Known rows, with every step that occurs:
H > J > P: [0.598 -1.497 -0.317 -0.813 -1.145 -0.245 1.209 -1.420 -1.044 0.549 0.055 0.373 0.208 0.409 -0.949 1.017 -0.454 1.389 1.599 2.281 -0.615]
K > V > H > J: [0.427 -2.226 -3.383 -0.976 2.374 -0.383 1.225 -1.569 -3.910 -3.090 0.178 -1.376 0.218 0.307 -1.716 0.304 -0.073 2.455 1.647 1.365 -0.265]
J > P > K > V > H: [-0.158 -3.077 -3.730 -1.153 2.408 -0.655 1.254 -2.437 -0.434 -1.322 0.888 -0.484 0.175 -0.116 -0.596 0.801 -0.957 1.217 1.898 2.215 -1.095]
P > V > H > L: [2.187 -0.777 -2.895 -0.710 2.478 -0.537 0.237 1.187 -4.922 1.185 1.785 1.116 0.388 0.344 -1.900 -0.497 -1.510 2.021 0.064 -0.039 -0.429]
H > V: [0.294 -0.581 -1.341 -0.109 1.530 -0.483 -0.204 0.470 -0.859 0.511 0.323 0.607 0.391 0.456 0.481 -0.053 -0.943 0.017 -1.256 -0.193 -0.233]
V > H > J > K: [0.411 -1.733 -3.506 -0.712 1.156 0.390 1.185 0.168 -1.969 -1.478 0.636 -1.350 0.043 0.233 -1.227 0.723 -1.836 0.883 0.335 1.438 -0.888]
V > H > J: [0.247 -1.433 -2.049 -1.101 1.406 -0.396 1.203 -0.904 -3.932 -2.293 0.666 -0.955 0.249 0.368 -2.055 0.203 -0.742 1.345 0.941 1.682 -0.101]
L > J > P > K: [-0.586 -1.337 0.576 -0.478 0.781 -0.202 0.191 -0.912 0.356 2.691 0.362 1.108 0.243 0.391 -0.307 1.337 -3.164 -0.358 0.360 2.871 -0.422]
J > P > V: [2.074 -0.853 -1.868 -0.807 0.341 -1.007 0.521 -0.373 -1.344 3.178 0.933 1.242 0.224 0.460 0.138 0.051 -1.375 1.017 1.348 0.975 -0.915]
L > J > K > V: [0.179 -0.998 -2.922 0.178 2.177 0.560 -0.515 -0.120 1.188 0.948 -0.454 -0.098 0.203 0.514 -0.098 1.319 -2.590 0.849 -1.176 1.073 -0.868]
P > V > H > J > L: [1.769 -1.174 -1.554 -0.538 2.092 -0.326 1.501 -0.014 -6.776 1.152 0.897 -0.305 0.189 0.833 -1.539 -1.191 -0.890 2.037 0.765 1.554 0.088]
P > V > H > L > J > K: [1.175 -0.884 -3.661 -0.141 3.249 0.339 -0.293 2.449 -3.382 3.204 1.608 0.899 0.021 0.458 -0.969 0.659 -4.157 1.577 -2.237 0.201 -0.585]
K > V: [0.930 -0.974 -2.054 -0.354 1.623 -0.313 0.225 -1.437 -0.778 -0.837 -0.345 0.085 0.612 0.470 -1.039 0.256 0.150 1.316 1.546 0.242 -0.648]
L > J > K: [0.158 -0.255 -1.597 0.045 1.120 0.674 -0.558 0.676 1.744 1.848 -0.068 0.143 0.236 0.652 -0.585 1.424 -3.531 -0.215 -1.762 0.924 -0.754]
P > K > J: [2.663 0.342 -0.861 -0.184 1.216 0.311 0.570 -1.620 -1.096 1.387 0.533 -0.994 0.463 0.001 -1.340 0.659 -0.924 -0.351 1.844 0.737 -0.560]
K > P: [1.695 -0.043 1.086 -0.576 0.371 -0.660 0.205 -0.290 -0.914 1.067 0.581 0.242 0.752 0.184 -0.981 -0.044 -1.825 0.480 1.350 0.968 -0.551]
V > H > L > J: [-0.694 -0.564 -0.748 -0.326 2.154 0.242 -0.278 0.996 -2.851 0.820 0.831 1.277 0.404 0.351 -2.752 1.008 -2.532 1.557 -2.294 0.329 0.008]
V > H > L > J > P > K: [-1.275 -2.082 -0.721 -0.597 1.804 0.229 0.458 0.109 -1.882 1.704 1.434 1.287 0.142 0.084 -1.736 1.485 -3.335 1.055 -1.003 2.408 -0.449]
V > H > L > J > K: [-0.463 -0.781 -2.521 -0.074 2.125 0.933 -0.233 1.688 -0.780 1.277 1.068 0.516 0.191 0.324 -2.086 1.429 -3.643 1.394 -2.896 0.474 -0.755]
P > K > V: [0.915 -1.482 -1.538 -0.289 2.364 -0.259 0.380 -1.514 -1.307 -0.564 0.047 -0.358 0.564 0.256 -0.552 0.067 -0.558 0.099 2.694 1.520 -0.635]
J > K: [1.039 -0.455 -1.901 -0.201 0.201 0.463 0.067 0.235 1.156 0.632 0.166 -0.022 0.389 0.420 -0.324 0.511 -1.655 -0.004 0.135 0.656 -1.325]

Rows:
[1.238 -1.669 -3.639 -1.431 1.318 -1.127 0.953 -0.555 -1.840 1.432 1.809 0.844 0.102 0.279 -0.251 0.023 -1.699 1.480 0.597 0.885 -0.892] => J > P > V > H
[2.470 0.722 0.735 0.424 0.857 0.816 1.003 -1.812 -1.989 2.760 0.043 -0.703 0.533 0.284 -1.625 0.036 -0.212 0.266 0.910 1.068 -0.360] => P > K > J > L
[3.569 -0.040 -0.006 -0.706 1.472 -1.326 0.020 0.639 -3.727 2.687 1.204 0.384 0.554 0.396 -0.065 -0.868 -2.501 0.788 1.972 0.697 -0.586] => K > P > V
[1.309 -0.515 -0.422 -0.216 0.983 -0.244 -0.342 1.357 -2.668 5.382 0.954 2.589 0.213 0.576 -0.858 0.822 -2.953 1.860 -1.105 0.778 -0.392] => H > L > J > P > V
[0.086 -3.080 -2.334 -0.684 2.123 0.013 1.185 -1.344 -1.688 -0.530 1.252 0.328 0.311 -0.214 -1.550 0.786 -0.540 2.193 1.517 1.860 -1.002] => J > P > K > V > H > L
[-0.299 -0.585 0.998 -0.082 0.154 0.337 -0.180 0.393 -0.517 3.301 0.308 2.418 0.316 0.434 -1.663 1.614 -2.269 1.457 -1.539 0.897 -0.472] => H > L > J > P
[2.909 -0.031 0.044 0.276 2.050 0.068 -0.609 2.788 -3.397 5.938 1.288 1.091 0.266 0.441 -0.455 0.273 -4.968 1.218 -1.802 0.592 -0.715] => H > L > J > K > P > V
[1.812 -0.343 -0.209 -0.355 0.462 0.012 0.349 0.577 0.684 1.160 0.783 -0.319 0.445 0.127 -0.289 0.386 -2.793 -0.055 0.443 0.676 -1.397] => J > K > P
[1.229 0.030 1.081 0.429 1.234 0.732 -0.533 1.998 -0.932 3.614 0.749 0.905 0.416 0.282 -1.329 1.211 -4.291 1.020 -2.415 0.901 -0.852] => H > L > J > K > P
[3.892 -0.876 -1.149 -0.399 1.049 -0.522 0.784 0.960 -4.438 3.093 1.120 -1.063 0.119 0.485 0.576 -0.319 -3.236 1.073 1.652 1.863 -0.879] => H > J > K > P > V
[0.121 -2.542 -1.161 -0.246 2.738 0.205 1.833 -1.819 -5.684 -1.596 0.076 -1.592 0.280 0.507 -1.855 -0.545 -0.191 1.745 2.123 2.898 0.032] => P > K > V > H > J > L
[0.645 -2.276 -1.554 -0.601 1.295 -0.461 0.901 -2.254 0.070 0.542 0.195 0.220 0.330 0.173 -0.286 0.780 -0.568 0.747 2.430 2.305 -1.062] => J > P > K > V
[1.871 -0.994 -3.740 -1.058 2.731 -1.136 0.381 0.241 -3.480 0.053 1.358 0.251 0.289 0.476 -1.018 -0.726 -1.777 1.020 0.788 0.200 -0.404] => P > V > H
[3.193 -1.070 -2.754 -0.486 2.575 -0.243 0.452 2.237 -4.128 2.405 2.284 0.197 0.280 -0.048 -0.640 -0.344 -3.637 1.963 -0.295 0.324 -1.158] => J > K > P > V > H > L
[0.591 -2.032 -5.555 -0.605 2.564 0.217 0.619 -0.621 0.826 -1.690 0.477 -1.009 0.209 0.141 -0.895 0.662 -1.228 1.265 -0.035 0.578 -1.277] => J > K > V > H
[1.883 -0.900 -3.025 -0.751 3.317 -0.673 -0.030 1.706 -2.259 3.020 1.650 -0.147 0.029 0.293 0.212 0.394 -5.536 0.865 -1.173 0.908 -0.734] => L > J > K > P > V > H
[2.218 -1.719 -4.862 -0.846 2.143 -0.230 1.072 0.700 -4.199 0.310 1.284 -1.097 -0.139 0.531 -0.535 -0.077 -2.353 1.191 0.698 1.548 -0.757] => P > V > H > J > K
[0.102 0.206 1.130 0.199 1.140 0.450 -0.663 0.984 -1.981 2.077 0.142 1.743 0.598 0.571 -2.292 0.986 -2.116 1.070 -1.686 0.267 -0.008] => H > L > J
[0.479 -0.815 -1.536 -0.594 1.419 0.158 0.450 0.521 -3.135 -0.739 1.198 0.645 0.528 0.122 -2.792 0.319 -0.764 1.628 -0.525 0.096 -0.523] => V > H > L
[0.287 -1.519 -3.231 -1.191 2.355 -0.923 0.408 0.052 -1.674 2.528 1.432 1.256 -0.088 0.478 -0.331 0.722 -3.516 1.500 -0.711 1.376 -0.372] => L > J > P > V > H
[1.880 -0.437 -0.593 -0.633 3.325 -0.721 -0.262 1.903 -5.962 3.113 1.912 1.189 0.355 0.229 -1.733 -0.094 -4.339 2.301 -1.093 0.498 -0.031] => K > P > V > H > L > J
[0.164 -1.830 -1.456 -0.353 1.757 0.099 1.727 -1.593 -5.035 -1.985 -0.089 -0.912 0.322 0.555 -2.232 -0.320 0.805 2.938 1.109 1.652 -0.020] => K > V > H > J > L
[0.356 -2.341 -3.421 -0.762 3.379 -0.398 0.785 -1.789 -2.074 -2.157 0.686 -0.889 0.434 0.048 -0.912 0.143 -0.950 0.769 2.111 1.484 -0.654] => P > K > V > H
[0.666 -0.904 -1.994 0.597 2.070 1.124 -0.606 0.884 -0.689 1.935 -0.039 0.721 0.320 0.477 -1.249 1.529 -2.377 1.741 -2.217 0.434 -0.808] => H > L > J > K > V
